Each row comes from the steps of one walk. Every step used is in the known rows, and no mark comes twice. Write the walk behind each row, first mark first.
In the rows, zero is written as 128.
Known rows
tezo/rerer/saku/loganul: [125 124 148 119 127  81 146 115 150 127 147 148 134 122 123  99 129 147
 128 153 121 102 107  87 117 135 114 203 121 158  86]
loganul/saku: [115 141 136 125 137 119 110 138 125 126 158 141 160 186 121 127 126 150
 158 137 115 138 114 105 117 148 114 167 127 149  98]
tezo/loganul/saku/rerer: [123 143 148 117 134  66 141 129 141 128 145 147 151 143 108 121 119 159
 143 127  85 170 122 144 121 139 200 155 118 166 103]
sakas/zani/dukek/kuli/kodirir: [ 98 133 112 131  91 123 103 125 153 126 128 133 134 134 129  90 118 135
 114 109 115 201 140 118 121 130  71 171 106 137  83]
tezo/rerer/saku/lavabik: [121 127 147 110 126  56 141 124 162 126 136 146 151 160 137  98 115 156
 118 165 116 105 112 112 118 147  91 193 121 158  91]
dusa/kodirir/kuli/dukek/lavabik: [118 128 157 118  92 127 144 127 132 115 152 145 157 139 122 123 145 185
 110 127 121  85 161 129 107 134 121 162 121 125 132]
rerer/tezo/loganul/saku/lavabik/dukek/zani: [123 143 109 122  96  41 103 100 128 139 134 142 160 141 101 142  55 158
 125 143  96 190 110 148 130 125 217  94 120 147 110]
zani/dukek/kuli: [116 133 120 124 114 121  97 139 124 123 158 133 146 155 125 102 127 156
 128  91 115 170 123  98 118 133 126 165 115 138  87]
zani/dukek/lavabik: [126 140 128 124 118 105  94 127 116 125 155 140 165 179 131 110 126 172
 116 101  93 140 123 103 118 135 105 163 118 135 109]
loganul/saku/rerer/tezo: [127 141 146 119 122  63 137 137 153 126 127 146 176 182 110 131  93 142
 149 137  99 116  98 151 113 141 198 166 119 157  96]
kodirir/dusa: [112 131 140 121 108 112 133 141 128 118 162 142 151 149 123 122 140 153
 141 121 117 114 124  87 108 138 117 184 132 144  99]
rerer/saku/loganul: [120 130 155 118 121 117 138 117 130 129 149 142 146 143 120  94 121 140
 147 144 136  96 110  97 119 130 121 188 119 150  88]
dusa/kodirir/kuli: [110 125 159 121 100 119 163 151 138 112 180 145 144 153 108 133 167 161
 135 122 116  77 149 120 101 145 123 178 121 141 111]
sakas/zani: [100 136 132 121 135 130 135 136 147 125 156 143 144 150 115 110 129 135
 144 133 118 107 143  90 115 143 103 189 115 144  94]
futik/lavabik/dukek: [128 140 135 115 110 111 100 134 125 123 142 138 161 164 114 113 112 173
 129 123 114 145 106  95 129 143  92 112 119 153 127]
loganul/saku/lavabik: [107 146 132 114 113  99 119 127 119 130 134 142 163 194 131 121 109 155
 140 155 106 144 122 122 123 152  97 160 129 158  99]
futik/lavabik: [120 138 142 107 116 106 112 137 128 123 144 138 158 186 120 121 122 155
 133 134 124 115 128 115 123 140  92 182 118 154 116]
saku/rerer/tezo/loganul: [130 135 148 113 133  25 162 130 150 125 138 147 162 127  96 115 102 150
 133 120  96 120 121 157 110 125 252 163 118 158  95]
kuli/dukek/zani: [111 139 119 127 134 109 129 123 120 126 146 146 146 139 122 108 111 148
 130 134 145 122 131  84 114 130 138 172 126 126  90]
tezo/loganul/saku/lavabik/dukek: [120 144 124 120 113  70 109 111 116 134 143 140 156 138 115 112  99 180
 130 138  87 205 109 117 132 144 148  86 127 162 115]
tezo/rerer/saku: [128 121 152 124 146  73 134 135 169 122 162 146 146 152 125 105 130 151
 135 148 125 100 105  98 111 143 108 201 119 150  90]
rerer/saku/lavabik: [116 134 154 111 117  90 132 126 144 128 140 140 162 182 135  92 106 148
 136 158 131  99 113 122 120 141 101 180 119 150  93]
rerer/tezo/loganul: [125 129 135 120 141  44 136 127 138 128 160 140 161 135  97 123 111 150
 141 126 115 123 123 135 109 123 219 168 122 145  98]
zani/dukek/kuli/kodirir: [112 133 117 130  97 107 100 132 125 122 131 133 148 149 132  90 125 152
 116 101 119 201 123 121 117 132  96 156 120 138  84]
kodirir/kuli/dukek: [111 127 138 131 126  99 141 138 135 118 140 145 141 132 121 100 147 170
 134 136 132 115 140  91 108 135 103 163 122 128  93]
rerer/saku/lavabik/futik: [125 133 150 108 106  87 130 119 144 126 165 143 152 170 139  75 116 156
 130 158 136 113  96 109 126 131 101 127 126 161 102]
dukek/kuli/kodirir: [103 133 129 119 106 131 115 136 121 122 120 139 152 145 125 101 116 147
 131 121 142 171 147 130 118 134 125 155 128 140  94]
futik/lavabik/saku/loganul: [119 133 150 110  93 117 128 119 112 129 124 141 143 145 126 122 114 145
 127 149 140 111 120 100 137 139  45 135 112 162 108]
lavabik/dukek/zani: [115 141 119 130 124 120 113 133 113 125 158 147 147 140 109 117 105 157
 137 114 120 142 118  79 121 138 149 110 125 134 101]

Write each row's walk
[122 140 135 118 132 120 113 117 113 125 132 144 168 153 133 100 115 176
 122 130 127 117 138  99 118 132 124 154 129 128 115]
kuli/dukek/lavabik
[122 137 117 114  90  70  86 109 128 136 124 134 165 129 106 127  58 168
 127 129 101 215 116 157 134 126 224  85 119 151 117]
rerer/tezo/loganul/saku/lavabik/dukek/kuli
[128 131 159 121 122  59 162 143 153 123 123 151 166 149 114 119  95 136
 142 137 129  82  99 135 116 144 156 121 112 153  88]
lavabik/saku/rerer/tezo
[120 133 153 121 123 131 113 131 115 126 140 147 164 164 132 126 111 159
 135 133 134  99 136 111 126 144  82 116 118 137 112]
dukek/lavabik/saku
[102 134 122 115  47 119 110 120 119 122  99 138 151 117 136  94  94 171
 103 123 117 212 128 120 127 134 101  95 136 147 110]
saku/lavabik/dukek/kuli/kodirir/dusa
[125 137 147 114 127  55 159 142 150 121 128 148 172 163 107 113 100 143
 139 125 107  87 111 142 108 136 206 168 120 153  91]
saku/rerer/tezo
[118 120 136 118  53  78 111 112 168 123 101 140 141 104 142  89  89 171
  93 145 118 203 108 126 127 134  87 125 126 151 107]
tezo/rerer/saku/lavabik/dukek/kuli/kodirir/dusa
[132 127 158 121 128  24 166 130 154 127 134 149 158 115 103 121  95 144
 136 130 117 115 111 155 119 132 207 114 109 159  91]
lavabik/saku/rerer/tezo/loganul
[126 135 166 108 104  89 142 142 146 123 116 147 157 167 126 119 107 149
 126 139 125 110 117 135 132 150  80 127 104 167 111]
futik/lavabik/saku/rerer
[107 128 141 127  95 116 159 131 138 116 165 147 135 125 111 131 142 157
 120 129 137  92 155 111 104 131 134 176 118 121 106]
dusa/kodirir/kuli/dukek/zani
[102 128 132 119  75 130 115 133 129 119 123 137 146 129 130 112 121 148
 126 117 135 175 143 126 115 127 119 170 133 139  99]
dukek/kuli/kodirir/dusa
[122 131 152 116 112 106 115 138 134 125 138 140 156 173 127 128 116 150
 135 144 144 110 120 111 131 147  38 134 110 153 110]
futik/lavabik/saku
[110 129 125 128  71 136 103 131 125 118 122 137 144 108 124 102 110 166
 122 106 126 205 122 105 120 130 120 101 134 139 109]
lavabik/dukek/kuli/kodirir/dusa
[134 138 153 124 105  87 124 130 134 124 129 149 160 159 136 107 113 167
 110 106  94 131 111 124 127 144  91 109 104 148 102]
zani/dukek/lavabik/saku/rerer
[111 135 122 128 101 136 103 133 115 121 121 139 153 123 120  91 106 164
 126 108 131 200 126 110 124 137 128  88 130 139 105]
lavabik/dukek/kuli/kodirir
[113 139 125 125 111 122  97 119 143 127 152 140 152 163 128 110 121 155
 115 109  88 137 141 101 121 134  81 179 105 134 108]
sakas/zani/dukek/lavabik
[109 146 114 118 101 106 120 122 105 129 135 148 151 149 120 110  88 162
 118 130 113 148 124  94 128 141 135 102 127 143 102]
saku/lavabik/dukek/zani
[108 140 122 110  95 131 105 130 105 126 123 140 156 140 124  96  91 173
 121 118 117 173 131 103 131 142 144  89 126 148 110]
saku/lavabik/dukek/kuli
[117 130 131 115  49 131  82 125 135 120 107 131 150 131 126 114  97 169
 109 114 126 212 123 128 132 125  86 114 124 148 131]
futik/lavabik/dukek/kuli/kodirir/dusa
[118 136 127 114  78 132  81 128 125 123 103 133 156 145 122 104  93 167
 113 118 132 204 127 132 134 132  95 100 120 149 127]
futik/lavabik/dukek/kuli/kodirir
[104 139 117 115  78 118 109 123 108 125  95 139 156 131 132  82  89 170
 109 127 123 205 131 126 131 140 111  79 132 148 105]
saku/lavabik/dukek/kuli/kodirir
[145 131 150 124 106  18 128 114 150 130 130 145 166 128 116 120  88 165
 105 106  86 145 107 163 125 123 183 106  99 149 104]
zani/dukek/lavabik/saku/rerer/tezo/loganul
[128 127 154 115  80 123 142 119 134 112 175 148 146 126 127 107 154 192
 104 126 124  98 144 117 113 124 120 108 128 134 141]
dusa/kodirir/kuli/dukek/lavabik/futik
[136 140 125 121 105 101  93 119 118 122 178 142 154 166 134  92 137 179
 110 102  97 152 106  93 124 125 106 111 126 145 117]
zani/dukek/lavabik/futik
[117 145 127 111 100  97 116 120 120 127 156 145 154 184 136 103 118 162
 133 154 112 158 104 109 130 143 102 108 136 167 109]
loganul/saku/lavabik/futik
[115 148 125 121 107 106 105 125 114 129 134 142 164 174 127 110 100 172
 135 145  98 174  99 100 129 156  93  92 130 157 109]
loganul/saku/lavabik/dukek
[116 125 149 127  89 127 134 107 109 127 105 151 137  98 132 110 121 175
 114 146 138 107 151 101 128 129  68 108 115 128 106]
kodirir/kuli/dukek/lavabik/saku/loganul
[115 135 127 122 117 149 101 141 113 122 147 139 151 130 112 103 108 167
 140 101 125 166 125  88 124 138 158  99 124 139 109]
lavabik/dukek/kuli
[126 138 166 113 115 110 139 135 128 124 117 154 166 156 131 118 103 159
 125 127 115 100 133 134 127 147 120 109 113 150 111]
dukek/lavabik/saku/rerer
